Each row comes from the steps of one walk. Every step used is in the known rows, and no mark comes twice. Write the walk behind each row, first mark first.
(in the rows, 128 means zero)
Known rows
getezip > konaro: 124 132 109 130 128 117 114 124  99 130 133 135 111 120 133 123 137 123 130 135 144 107 127 126 135 140 103 143 164 119 136 136  89 114 144 139
deze > bugi > tipib > bifa: 117 116 153 156 121 108  82 127 161 138 144 132  93 155 132 135  95 117 134 131 134 160 121 112 135 127 175 141 137 125 127 146 141 138 134 105
bifa > peka > kalik > konaro > bugi > deze: 107 148 131 104 161 110  99 115 123 106 113 120 199 139 122 113 126 152 113 107 110 119 178 162 121 114 197  98  87 117 122 117 145 134 141 159
fifo > peka > kalik > konaro > getezip: 137 117 121 106 147 118 134 144 129 108 144 136 125 174 111 156 121 136 117 102 140 121 133 161 122 139  73 102  79 143 117 140  84  92 139 112
konaro > bugi > tipib > bifa: 114 107 129 140 135 128 133 132 143 120 134 116  89 155 133 134 101 157 141 136 124 111 132 132 132 124 211 121 129 127 126 151 164 127 137 136
getezip > konaro > kalik > peka > bifa: 146 125 122 135 109 123  79 149 127 121 110 142  70 108 131 108 143 102 133 170 128  75 122 121 125 139  66 149 146 137 119 107  88  96 100 132
getezip > konaro > kalik: 135 128 112 132 127 111 108 138  87 135 110 154 117 115 127 113 188  98 132 152 146  73 122 126 123 148 110 132 155 131 134 123  93 118 124 129
fifo > peka > bifa > tipib > bugi > konaro: 143 141 134  95 113 146 176 132 124  98 157 130 154 113 112 132 103 155 152 135 118 156  90 125 129 139 105 127 111 139 126 107 153 146 112 123
bifa > tipib: 139 158 120 132 129 142 152 110 121 133 116 131 152 127 126 137 157 139 133 114 138 131 125 130 113 125 118 125 144 126 136 138 124 125 135 134
peka > kalik > konaro: 127 156 123 135 143 128 126 130 144 136 129 130 142 148 124 131 143 118 126 109 135 116 128 137 123 131  92 119 124 122 126 128  85  88 155 148
deze > bugi > tipib > bifa > zolefus > getezip: 124 121 137 154 117 121 102 130 140 167 193 123  91 105 132 149 125  82 114 118 124 186 122 113 123 128 178 157 102 107 129 164 146 166 126 132
fifo > peka > kalik > konaro > bugi: 127 138 100 121 151 131 134 144 125 104 132 109 151 167 120 142  99 152 115 124 122 121 126 164 128 136 136  98  70 132 117 141 117  76 137 146
getezip > konaro > bugi > tipib: 107 115 124 133 142 108  92 131  96 122 148 110 105 128 130 115 127 130 138 151 143 105 151 133 135 128 200 141 136 121 133 146 135 129 137 129
konaro > getezip: 137 117 130 118 141 119 133 114 118 127 125 123  95 147 127 136 142 132 133 119 143 114 151 127 131 123  96 128 131 135 131 133  87 128 140 110
getezip > konaro > bugi > tipib > bifa: 103 100 120 129 129 109 115 144 118 106 149 135  96 151 131 126 111 149 133 145 137  98 138 143 138 138 206 129 148 121 128 156 161 125 138 144
zolefus > bifa > tipib > bugi > konaro > kalik: 143 110 141 122 117 136 189 151 104 131 128 148 197 104 120 114 187 115 136 125 147 132 103 122 140 137 140 109 146 142 136 104 182 137 116  99
fifo > peka > kalik: 142 119 101 141 144 136 141 129 123 122 105 121 115 148 127 144 101 145 151 122 118 119 108 137 120 137 100 121  73 134 129 156  86  93 137 160
fifo > peka > kalik > konaro: 135 141 111 129 142 131 129 141 126 126 136 129 139 156 119 152 115 133 124 110 126 129 105 148 120 142  84 108  92 132 119 140  86  83 144 136
bifa > zolefus > getezip > konaro > bugi: 120 137  78 121 135 130 142 131  72 141 175 106 126  80 133 132 154 105 101 136 129 124 156 137 131 137 156 144 107 104 137 155 126 144 131 171
konaro > kalik > peka > bifa: 160 135 130 148 114 140  91 137 150 137  92 125  63 111 132 118 136 106 137 161 115  86 119 110 118 127  68 140 128 143 116 106  90  96 100 129
kalik > peka > bifa > tipib > bugi: 147 144 134 124 101 151 173 128 168 127 111 112 146 100 133 132 104 146 148 134 120 143 119 120 125 119  79 143 137 132 128 110 130  98 101 122
zolefus > bifa > tipib > bugi: 144 111 126 129 124 143 210 134 114 141 130 119 183  99 137 143 140 151 125 102 144 151 114 125 143 126 118 114 164 126 143 125 146  88 127 113
kalik > konaro: 128 162 131 132 130 130 112 125 127 144 150 123 130 136 126 139 143 114 104 114 138 130 121 126 128 130  89 121 158 123 124 117  92 109 147 113
bifa > peka > kalik: 125 121 121 136 148 123 151 116 135 119  65 127 151 128 133 119 126 142 153 115 105 126 144 139 112 117 128 131 102 127 135 141 101 119 130 158
kalik > peka > bifa: 147 143 127 148 116 146 102 123 156 132 118 109  53 118 140 126  94 134 131 143 112 119 126 107 129 116  59 147 136 130 120 117  86  91 117 136
bifa > peka: 127 126 130 131 134 124 136 111 120 129  83 123 136 113 135 126 129 137 132 121 109 142 136 128 117 115 122 132 138 126 132 131 105 145 124 126
tipib > bifa > zolefus: 138 115 106 131 120 146 184 121 132 143 137 138  91 109 134 158 129 128 121 116 130 118  96 120 129 137 122 123 133 114 137 148 127 119 146 175
bugi > konaro: 121 145 132 135 129 133 115 115 121 129 140 128 112 138 124 111 134 120 140 135 131 135 117 112 136 125 118 140 139 127 130 124 123 158 147 136
fifo > peka > bifa: 155 132 114 129 130 143 119 125 114 115 143 114  55 119 129 147  85 144 127 138 107 121  99 119 126 135  67 128 116 133 121 121  74 105 123 140
deze > bugi > tipib > bifa > peka > fifo:  92  84 165 143 129 110  99 126 177 130  98 147 108 172 131 140  67 111  97 111 120 190 124 118 118 115 207 135 140 129 127 143 186 182 113  74
peka > kalik > konaro > bugi: 117 155 106 127 153 128 132 134 141 117 122 109 160 159 125 121 128 138 115 122 129 107 151 148 130 128 144 109 104 123 124 130 114  80 151 158
bugi > tipib > bifa: 122 109 145 150 124 128 120 128 145 139 140 136  73 145 134 142 117 139 151 122 127 118 110 122 126 128 158 131 149 125 128 151 135 134 142 129
fifo > peka > bifa > zolefus > getezip > konaro: 149 130  87 116 121 136 125 139  71 130 204 124  60  65 126 156 122 107 102 134 112 128 110 129 119 151  68 150 102 109 127 144  80 135 116 167
peka > bifa > zolefus > getezip: 153 152 111 135 129 149 139 119 111 154 186 104  62  62 133 143 145  96 106 123 106 129 127 110 116 128  78 154 115 106 131 130  83 138 128 174
peka > bifa > tipib > bugi: 147 151 134 111 118 145 183 120 142 123 129 118 163  92 128 133 130 148 146 127 124 128 116 119 123 129  96 131 149 126 137 103 120 106 119 135

Write each row's walk
 95  83 131 118 130 100 128 142 117  92 115 141 121 136 131 119 108 161 132 138 115 119 150 156 129 127 224 128 143 123 127 151 174 150 119 128 -> getezip > konaro > bugi > tipib > bifa > peka
132 150 140 108 128 132 156 101 116 142 135 127 214 101 125 134 146 150 152 108 141 134 131 124 126 125 169 117 130 120 141 120 155 148 139 127 -> bifa > tipib > bugi > deze
140 121 138 119 132 134 168 118  95 143 153 123 196  92 136 141 141 157 127  94 146 141 127 124 147 123 155 102 150 119 142 118 164 118 140 123 -> zolefus > bifa > tipib > bugi > deze
117 143 132 125 143 118 128 130 141 122  94 135 176 134 124 125 141 127 121 103 112 140 139 149 113 120 108 119 119 124 125 125 102 110 136 134 -> bifa > peka > kalik > konaro
113 136 106 111 144 110  84 111  79 114 154 119 138 123 131 110 127 148 122 141 142  92 165 135 146 132 190 120 129 113 134 129 137 140 152 163 -> getezip > konaro > bugi > deze
127 133 139 121 132 124 133 103 117 155 143 112 165  99 135 128 125 139 156 120 132 129 123 110 141 125 150 123 132 118 138 113 124 139 145 129 -> tipib > bugi > deze
112 152 101 118 142 114  75 117  72 125 190 113 138 117 134 112 149 133 108 133 127 115 179 140 138 132 184 134 118 106 129 143 135 168 141 155 -> zolefus > getezip > konaro > bugi > deze
129 139 146 151 105 117  52 133 153 138 106 136 128 147 124  90 133  76 130 170 137 161 125 105 138 123 122 149 104 146 116 113 145 155 102  94 -> deze > bugi > konaro > kalik > peka
122 102 116 133 134 128 177 129 164 101  65 150 142 147 135 129 111 160 146 109 101 119 128 148 115 127 135 121 114 127 130 148 128 116 132 172 -> tipib > bifa > peka > kalik
111 108 131 132 141 137 139 111 132 134  72 130 123 145 133 137 104 120  96 105 118 150 129 124 111 117 135 128 147 130 134 129 138 162 123 105 -> bifa > peka > fifo
115 132  96 122 137 119 123 125  93 111 130 114 129 133 134 113 125 141 120 149 140 102 150 137 143 135 154 130 142 120 134 137 118 106 137 147 -> getezip > konaro > bugi
115  94 154 138 126 117 132 129 143 122 106 141 107 133 133 135 114 146 152 116 106 143 122 134 115 118 179 131 144 128 127 147 151 159 124 118 -> bugi > tipib > bifa > peka
125  87 141 111 155 108 148 146 123 105 120 138 147 146 125 137 136 139  95  81 130 135 166 165 134 117  87  99 125 134 124 125 109  92 133 103 -> zolefus > bifa > peka > kalik > konaro > getezip
120 115 123 153 125 155 118 120 166 152  89 119  84 166 138 143  83 115 100 119 137 141 116 110 123 116 105 137 139 135 128 139 136 126 121 103 -> kalik > peka > fifo
107  89 127 128 128 141 168 124 159 117  74 153 110 163 135 150  89 141  91 100 114 141 114 129 114 126 144 119 161 131 130 140 161 158 123 116 -> tipib > bifa > peka > fifo
108 129 142 130 131 123 116 144 144 121 167 123 113 162 126 142 117 143 109 125 130 120 133 145 131 128 194 109 144 125 116 136 164 120 144 114 -> kalik > konaro > bugi > tipib > bifa
150 127 124 154 115 137 103 135 136 153  78 130 108 128 133 122 155 104 139 153 130 103 120 119 119 125 100 133 121 144 122 128 109 108 107 115 -> konaro > kalik > peka
117 131 140 124 119 130 162 122 129 137 138 119 154 119 127 109 123 128 164 137 132 152 107 109 146 129 123 138 140 129 135 111 139 151 139 117 -> tipib > bugi > konaro
139 145 152 144 103 120  37 134 164 122 120 133  84 133 122  87 116  80 126 179 120 142 123  97 138 122  85 156 111 144 112  92 129 143  96 107 -> deze > bugi > konaro > kalik > peka > bifa
125 143 118 123 150 128  96  98 102 128 140 101 130 127 133 120 121 150 126 133 127 105 159 126 139 117 194 112 112 119 131 127 138 140 150 155 -> konaro > bugi > deze
147 141 142 137 109 137  79 139 146 122 118 137  62 123 123  95 137 100 140 171 117 106 113 108 127 126  73 147 121 146 113  98 121 138 104 130 -> bugi > konaro > kalik > peka > bifa
122 135 157 158 134 105  58 114 136 155 142 109 106 131 131 121 111  98 139 138 136 166 133 102 131 115 170 150 126 124 132 136 115 138 131  94 -> deze > bugi > tipib
115 102 138  97 138 108 165 145 167  86 104 165 151 176 117 142 131 150 112  89 122 125 156 170 119 130 108 104 119 135 117 133 126 117 136 123 -> tipib > bifa > peka > kalik > konaro > getezip
135 119 114 144 110 120  90 146 115 139  94 147 112 121 132 114 160 101 135 161 143  91 124 126 126 139  91 142 139 138 125 129 105 107 107 119 -> getezip > konaro > kalik > peka
133 145 126 122 120 140 197 117 130 139 112 122 201 110 128 135 149 145 152 116 139 143 118 126 124 129 123 126 142 126 142 125 137 116 127 118 -> bifa > tipib > bugi
115 163 121 117 162 121  94 116 124 121 148 116 170 152 124 119 130 143 116 115 132  98 162 148 134 123 185  98  92 116 123 122 132 110 162 170 -> peka > kalik > konaro > bugi > deze
136  96 128 142 139 127 150 129  98 128 101 118 118 103 145 133 122 140 105 106 113 147 132 128 137 111 110 118 157 125 133 130 116 111 126 118 -> zolefus > bifa > peka
109 100 162 143 122  99  93 124 161 123 109 138 124 141 134 128  91 124 133 127 112 183 132 124 124 115 190 141 131 125 125 143 156 160 114  95 -> deze > bugi > tipib > bifa > peka
151 157 145 125 103 144 104 136 146 111 113 152 117 127 113 103 161 111 134 157 123 111 120 120 111 127  94 138 119 147 116 103 153 148  98 127 -> bugi > konaro > kalik > peka > bifa > tipib
121 148 140 113 114 140 189 119 130 125 136 134 206 119 118 116 147 137 157 125 139 161 112 122 132 130 139 133 139 130 138 117 169 158 133 118 -> bifa > tipib > bugi > konaro
111  96 146 135 108 144 140 146 165 151  87 138 140 153 124 114 118  86 131 147 141 138  94 106 130 130 128 134 125 152 125 105 185 165  99  74 -> tipib > bugi > konaro > kalik > peka > fifo
116 113 140 146 119 147  92 137 153 144  90 147  91 172 121 113 128  79 108 145 140 121 106 108 121 125 122 135 125 151 120 119 168 167 109  93 -> bugi > konaro > kalik > peka > fifo
145 149 146 112 110 142 130 112 156 130 141 118 159  94 130 130 108 156 147 126 124 136 129 116 129 116 119 132 124 125 128 104 150 126 111 133 -> kalik > peka > bifa > tipib > bugi > deze
135 133 107 151 106 124  82 153 113 149 129 140 111 111 133 115 178  82 123 153 130 112 141 131 119 139  86 156 129 133 121 145 104 137 100 112 -> zolefus > getezip > konaro > kalik > peka
117 167 130 112 147 123  84 111 106 130 171 109 156 139 125 127 131 137  98 122 134 116 157 138 138 122 176 100 126 115 121 111 136 132 154 132 -> kalik > konaro > bugi > deze
128 139 142 106 136 117 119 126 126 129 156 131 119 155 117 144 154 119 100 108 150 124 149 140 129 127  71 115 148 131 121 118  88 120 146  86 -> kalik > konaro > getezip
128 118 138 122 119 144 199 136 112 124 151 130 189 112 127 123 140 143 132 111 145 162 109 124 151 127 129 118 158 130 139 115 183 132 132 113 -> zolefus > bifa > tipib > bugi > konaro
117 108 149  99 127 118 162 123 127 122 146 125 143 140 118 115 131 131 157 130 145 146 136 122 147 126 113 132 128 138 133 112 137 162 136  92 -> tipib > bugi > konaro > getezip
156 137 123 107 116 147 186 131 130 111 136 118 149  98 122 153 104 160 149 127 116 142  94 130 121 139  91 121 116 134 130 115 122 104 106 123 -> fifo > peka > bifa > tipib > bugi
137 117  91 128 110 126 147 155  93 145 163 167 106  88 127 144 199  80 108 135 132  91 113 137 118 161 115 138 130 115 131 151 126 149 120 166 -> tipib > bifa > zolefus > getezip > konaro > kalik
133 154 144 103 114 140 170 121 141 109 150 130 162 101 119 112 128 143 149 134 124 141 111 116 130 130 108 138 143 129 133  96 154 149 124 131 -> peka > bifa > tipib > bugi > konaro
